What can hang from each mark:
z991: z464 z834
z834: z342 z464 z991
z342: z238 z817
z343: z817
z238: z343 z817
z817: z238 z343 z809
z464: z834 z991
z328: z809 z817

Every row comes from one small tree of marks. The marks that hang from a mark follow it in brackets, in the order of their numbers. Every link used is in the known rows. Which tree was each row made from?
Known rows:
z464{z834{z342} z991}: [ 0.28  0.12 -0.04 -0.01 -0.05  0.03 -0.15 -0.14 -0.04 -0.09  0.13  0.00
 -0.09 -0.08  0.23 -0.17 -0.05 -0.11 -0.08  0.11 -0.01  0.11 -0.04  0.33]
z342{z238 z817{z343 z809}}: [-0.33 -0.24  0.01  0.04 -0.06 -0.09 -0.06  0.03 -0.03  0.17 -0.07 -0.48
 -0.09 -0.02 -0.15  0.17  0.00  0.03  0.02 -0.24 -0.04 -0.02  0.04 -0.42]
z342{z238{z817}}: [-0.08  0.02 -0.14 -0.02 -0.03 -0.11  0.11  0.30 -0.28  0.03 -0.06  0.15
 -0.03  0.13  0.05 -0.03 -0.04 -0.02  0.02 -0.13  0.17 -0.11  0.12 -0.22]
z834{z342{z817{z238{z343}}} z991{z464}}: [ 0.23  0.07  0.10  0.11  0.13  0.02  0.01 -0.14  0.14 -0.18 -0.09  0.13
  0.06  0.00 -0.30 -0.02 -0.04  0.20 -0.01 -0.02 -0.02  0.06  0.12  0.15]
z328{z809 z817}: [ 0.23  0.20 -0.09  0.00 -0.35 -0.11 -0.16  0.14 -0.21  0.32 -0.11  0.62
  0.06  0.08  0.05 -0.13  0.20  0.06  0.08  0.26  0.17 -0.12 -0.24  0.18]
z343{z817}: [-0.10  0.10 -0.15 -0.13  0.00  0.17 -0.02  0.06 -0.10  0.12  0.02  0.28
  0.11  0.02  0.10 -0.08  0.13 -0.04  0.14 -0.02  0.09 -0.12 -0.15 -0.16]
z342{z238{z343} z817{z809}}: [-0.20  0.11  0.09  0.13 -0.08 -0.05 -0.09  0.15 -0.19  0.09 -0.09 -0.29
 -0.19  0.01 -0.16 -0.08 -0.02 -0.10 -0.08 -0.31 -0.07 -0.02  0.26 -0.45]
z342{z817{z238 z343}}: [-0.15 -0.20 -0.10  0.01  0.05 -0.07 -0.08  0.00 -0.01  0.12 -0.01 -0.12
  0.04 -0.01 -0.03  0.18  0.06  0.11  0.24 -0.02 -0.04  0.04  0.04 -0.11]
z238{z343 z817{z809}}: [ 0.28 -0.10 -0.08  0.00 -0.11  0.16  0.23  0.15 -0.30 -0.10 -0.18  0.02
 -0.01  0.15 -0.03 -0.26 -0.07  0.09  0.28 -0.16  0.07  0.01  0.15 -0.19]
z991{z464 z834{z342{z817}}}: [ 0.04  0.05  0.26 -0.11  0.15  0.18 -0.11 -0.13  0.19 -0.06 -0.03  0.21
 -0.03 -0.02 -0.04  0.06  0.10 -0.04 -0.20 -0.06  0.14 -0.29 -0.09  0.22]
z343{z817{z809}}: [-0.13  0.01 -0.13 -0.16 -0.05  0.20  0.12  0.03 -0.08  0.08  0.00 -0.03
  0.12  0.01  0.00 -0.05  0.08 -0.05  0.14 -0.13  0.01 -0.06 -0.22 -0.31]
z834{z342{z238 z817} z464{z991}}: [-0.28  0.02  0.10  0.18  0.13 -0.01 -0.36 -0.21  0.14  0.02  0.20  0.04
 -0.28 -0.14  0.03  0.08 -0.04 -0.04 -0.36  0.05  0.01  0.02  0.21  0.00]
z817{z238 z343}: [-0.12 -0.14 -0.19 -0.13  0.05 -0.06  0.21  0.15  0.00  0.06 -0.06 -0.12
  0.22  0.07  0.03  0.14  0.00  0.10  0.31  0.12 -0.05  0.06 -0.04  0.01]
z834{z342{z238{z343} z817} z464{z991}}: [-0.12  0.08  0.17  0.25  0.12  0.04 -0.37 -0.20  0.09 -0.03  0.13  0.03
 -0.33 -0.12  0.02 -0.06 -0.07 -0.07 -0.29  0.04 -0.01  0.06  0.40 -0.05]
z343{z817{z238 z809}}: [-0.16  0.03 -0.16 -0.17  0.01  0.08  0.25  0.17 -0.03  0.02  0.05 -0.15
  0.19  0.03 -0.03  0.04  0.05 -0.07  0.15 -0.10 -0.06  0.06 -0.20 -0.37]
z464{z834{z342 z991}}: [ 0.24  0.04 -0.02  0.02  0.00 -0.03  0.07 -0.16  0.06 -0.07 -0.01  0.26
  0.13  0.03  0.06 -0.09  0.02  0.07  0.06  0.11 -0.02 -0.01 -0.14  0.39]
z817{z238}: [-0.15  0.17 -0.20 -0.10  0.05 -0.05  0.20  0.25 -0.11  0.03  0.02  0.10
  0.17  0.07  0.02  0.04  0.01 -0.04  0.11  0.03 -0.07  0.00 -0.01  0.00]
z464{z991{z834{z342{z817{z238 z343 z809}}}}}: [ 0.11 -0.29  0.24 -0.03  0.07  0.01 -0.05 -0.06  0.18 -0.14  0.02 -0.32
 -0.07 -0.15  0.02  0.20 -0.05 -0.02 -0.01  0.02 -0.10 -0.02 -0.10  0.02]
z343{z817{z238}}: [-0.13  0.12 -0.18 -0.16  0.06  0.04  0.10  0.17 -0.06  0.07  0.07  0.17
  0.17  0.04  0.07  0.03  0.09 -0.07  0.17  0.00  0.03  0.01 -0.11 -0.22]
z991{z464}: [ 0.02  0.21 -0.17 -0.17  0.02  0.18  0.14  0.07 -0.04  0.04 -0.05  0.09
  0.12  0.08 -0.09 -0.13  0.05  0.01 -0.01 -0.05  0.07 -0.07  0.01  0.17]
z328{z817{z238 z343}}: [ 0.05 -0.11 -0.15 -0.06 -0.26 -0.18  0.15  0.23 -0.05  0.14 -0.08 -0.10
  0.15  0.09  0.10  0.02  0.11  0.10  0.27  0.18  0.02  0.04 -0.06  0.11]
z464{z834{z342{z817{z238 z809}}} z991}: [ 0.26  0.00  0.02  0.08 -0.04 -0.08 -0.14 -0.16  0.02 -0.12  0.19 -0.38
 -0.17 -0.14  0.07 -0.02 -0.08 -0.12 -0.10 -0.06 -0.13  0.25 -0.03  0.07]

Which tree is each row?
[ 0.13  0.06  0.16 -0.08  0.05  0.12 -0.07  0.01  0.04 -0.13  0.02  0.22
 -0.04 -0.10  0.16 -0.02 -0.02 -0.10 -0.13  0.12  0.00 -0.19 -0.10  0.28]  z464{z991{z834{z342}}}
[-0.34  0.03  0.01  0.06 -0.05 -0.09 -0.05  0.13 -0.14  0.13  0.00 -0.29
 -0.13 -0.02 -0.15  0.08  0.00 -0.10 -0.16 -0.31 -0.05 -0.07  0.07 -0.41]  z342{z238 z817{z809}}
[ 0.02  0.07 -0.15 -0.06 -0.31 -0.12  0.32  0.33 -0.13  0.05 -0.03 -0.24
  0.13  0.08  0.00 -0.04  0.07 -0.03  0.06  0.01 -0.07  0.05 -0.13 -0.06]  z328{z817{z238 z809}}
[ 0.04  0.09 -0.04 -0.07 -0.07  0.25  0.10  0.07 -0.14  0.03 -0.08  0.00
  0.05  0.05 -0.01 -0.24  0.04 -0.05  0.22 -0.11  0.00 -0.01  0.00 -0.32]  z238{z343{z817{z809}}}
[-0.08 -0.11  0.25 -0.11  0.05 -0.04  0.18  0.18  0.00 -0.11 -0.10  0.09
  0.00  0.08  0.08  0.13 -0.06 -0.10 -0.14 -0.08  0.14 -0.27 -0.12 -0.13]  z991{z834{z342{z238{z817{z809}}}}}
[-0.01  0.14 -0.08 -0.06 -0.03  0.03  0.35  0.26 -0.13 -0.08 -0.08 -0.25
  0.12  0.10 -0.09 -0.08 -0.08 -0.06  0.16 -0.08 -0.17  0.11  0.10 -0.20]  z817{z238{z343} z809}
[ 0.20 -0.06 -0.10 -0.04 -0.30 -0.25 -0.03  0.16 -0.06  0.32 -0.13  0.32
  0.15  0.10  0.04  0.05  0.17  0.14  0.28  0.36  0.10  0.05 -0.22  0.11]  z328{z809 z817{z238 z343}}
[-0.01 -0.16  0.14  0.21  0.18  0.07  0.09 -0.27  0.29 -0.14  0.00  0.04
  0.03 -0.01 -0.25  0.10 -0.03  0.21 -0.03  0.05 -0.16  0.10  0.17  0.03]  z834{z342{z817{z238{z343} z809}} z464 z991}
[ 0.27 -0.22  0.04  0.06 -0.04 -0.08 -0.15 -0.26  0.10 -0.09  0.13 -0.53
 -0.11 -0.14  0.08  0.04 -0.08 -0.02  0.05  0.00 -0.12  0.30 -0.04  0.06]  z464{z834{z342{z817{z238 z343 z809}}} z991}
[-0.15 -0.24 -0.15 -0.15 -0.01 -0.02  0.36  0.12  0.03  0.02 -0.08 -0.46
  0.23  0.07 -0.09  0.18 -0.04  0.08  0.28  0.01 -0.15  0.13 -0.11 -0.17]  z817{z238 z343 z809}
[-0.19 -0.05  0.05  0.05 -0.01  0.11 -0.11 -0.16 -0.04  0.02  0.00 -0.04
 -0.05 -0.06 -0.06  0.09 -0.03  0.07 -0.08 -0.11  0.01 -0.06 -0.18 -0.11]  z834{z342{z817{z809}}}
[ 0.37  0.05  0.08  0.14 -0.05 -0.04 -0.16 -0.14 -0.02 -0.16  0.12 -0.38
 -0.21 -0.11  0.07 -0.16 -0.11 -0.14 -0.04 -0.06 -0.14  0.30  0.13  0.04]  z464{z834{z342{z817{z238{z343} z809}}} z991}
[ 0.20 -0.09  0.04  0.11  0.01 -0.13  0.09 -0.17  0.13 -0.11  0.04 -0.12
  0.06 -0.03 -0.10  0.07 -0.01  0.06  0.01 -0.07 -0.13  0.13 -0.10  0.11]  z464{z834{z342{z817{z238 z809}} z991}}
[ 0.06  0.26 -0.02 -0.12  0.01 -0.04  0.02 -0.03  0.07  0.01  0.04 -0.10
  0.00  0.08  0.02 -0.12  0.00 -0.16 -0.20 -0.02  0.12  0.04  0.03  0.19]  z991{z464{z834{z342{z238}}}}
[-0.02  0.11  0.21 -0.07  0.05 -0.03 -0.09  0.14  0.03 -0.10  0.03  0.09
 -0.11 -0.09  0.14  0.02 -0.06 -0.18 -0.26  0.06  0.00 -0.21 -0.02  0.12]  z464{z991{z834{z342{z238}}}}
[ 0.20 -0.01  0.02  0.11  0.05 -0.15 -0.04 -0.17  0.10 -0.07  0.06  0.13
  0.05 -0.02 -0.02  0.05  0.03  0.05  0.02  0.02 -0.06  0.09 -0.05  0.24]  z464{z834{z342{z817{z238}} z991}}
[-0.12  0.15  0.10  0.12  0.10  0.07 -0.14 -0.06  0.09 -0.08  0.09  0.07
 -0.18 -0.05  0.07 -0.12 -0.12 -0.07 -0.26  0.17 -0.02  0.07  0.34  0.05]  z834{z342{z238{z343}} z464{z991}}
[-0.08 -0.23 -0.11 -0.04 -0.04 -0.13  0.08  0.21 -0.19  0.09 -0.13 -0.01
  0.01  0.13  0.04  0.05 -0.04  0.09  0.20 -0.05  0.17 -0.06  0.10 -0.20]  z342{z238{z817{z343}}}
[-0.33 -0.15 -0.01  0.06 -0.01 -0.14 -0.19  0.03 -0.07  0.21 -0.05 -0.16
 -0.11 -0.02 -0.05  0.14  0.05  0.03  0.05 -0.14  0.03 -0.08  0.12 -0.26]  z342{z238 z817{z343}}
[-0.14  0.09  0.06  0.05  0.04 -0.12  0.09  0.07  0.03 -0.05 -0.09  0.27
  0.11  0.02 -0.11  0.08 -0.07  0.10 -0.12  0.06 -0.01 -0.14 -0.07  0.05]  z834{z342{z238} z991}
[-0.02 -0.07  0.05  0.15  0.06  0.04 -0.13 -0.20  0.04 -0.03 -0.05  0.37
  0.04 -0.07 -0.14  0.07  0.02  0.24  0.00  0.00 -0.01 -0.13 -0.12  0.16]  z834{z342{z817} z991}
[ 0.19  0.20 -0.07 -0.13  0.02  0.10  0.04 -0.15  0.08 -0.02  0.03  0.03
  0.07  0.07  0.05 -0.16  0.03 -0.08 -0.08  0.03  0.11  0.04 -0.05  0.34]  z991{z464{z834{z342}}}
[ 0.13 -0.01  0.06  0.08  0.10  0.10 -0.09 -0.25  0.15 -0.07 -0.07  0.24
  0.05 -0.04 -0.27  0.01  0.02  0.24 -0.07 -0.04  0.06 -0.09 -0.05  0.26]  z834{z342{z817} z991{z464}}
[ 0.09 -0.02  0.07  0.15  0.09  0.05 -0.10 -0.04 -0.01 -0.14  0.06  0.16
 -0.22  0.02  0.10 -0.15 -0.15  0.01 -0.14  0.12  0.12  0.09  0.38  0.00]  z834{z342{z238{z343 z817}} z464{z991}}
[-0.09  0.02 -0.02  0.02  0.13  0.20 -0.11 -0.22  0.14 -0.06  0.15  0.22
 -0.05 -0.08  0.13 -0.03 -0.05  0.05 -0.16  0.23  0.00  0.02  0.06  0.29]  z834{z342 z464{z991}}
[-0.19 -0.02  0.20 -0.10  0.21  0.20  0.08 -0.13  0.26 -0.03  0.04  0.46
  0.07  0.03  0.18  0.10  0.10 -0.06 -0.17  0.20  0.07 -0.29 -0.07  0.32]  z991{z834{z342 z464}}
[ 0.12 -0.11  0.08  0.11 -0.04 -0.17 -0.38 -0.20  0.04  0.03  0.11 -0.31
 -0.25 -0.14  0.15 -0.03 -0.06 -0.10 -0.09  0.01  0.00  0.15  0.08  0.07]  z464{z834{z342{z238 z817{z343}}} z991}
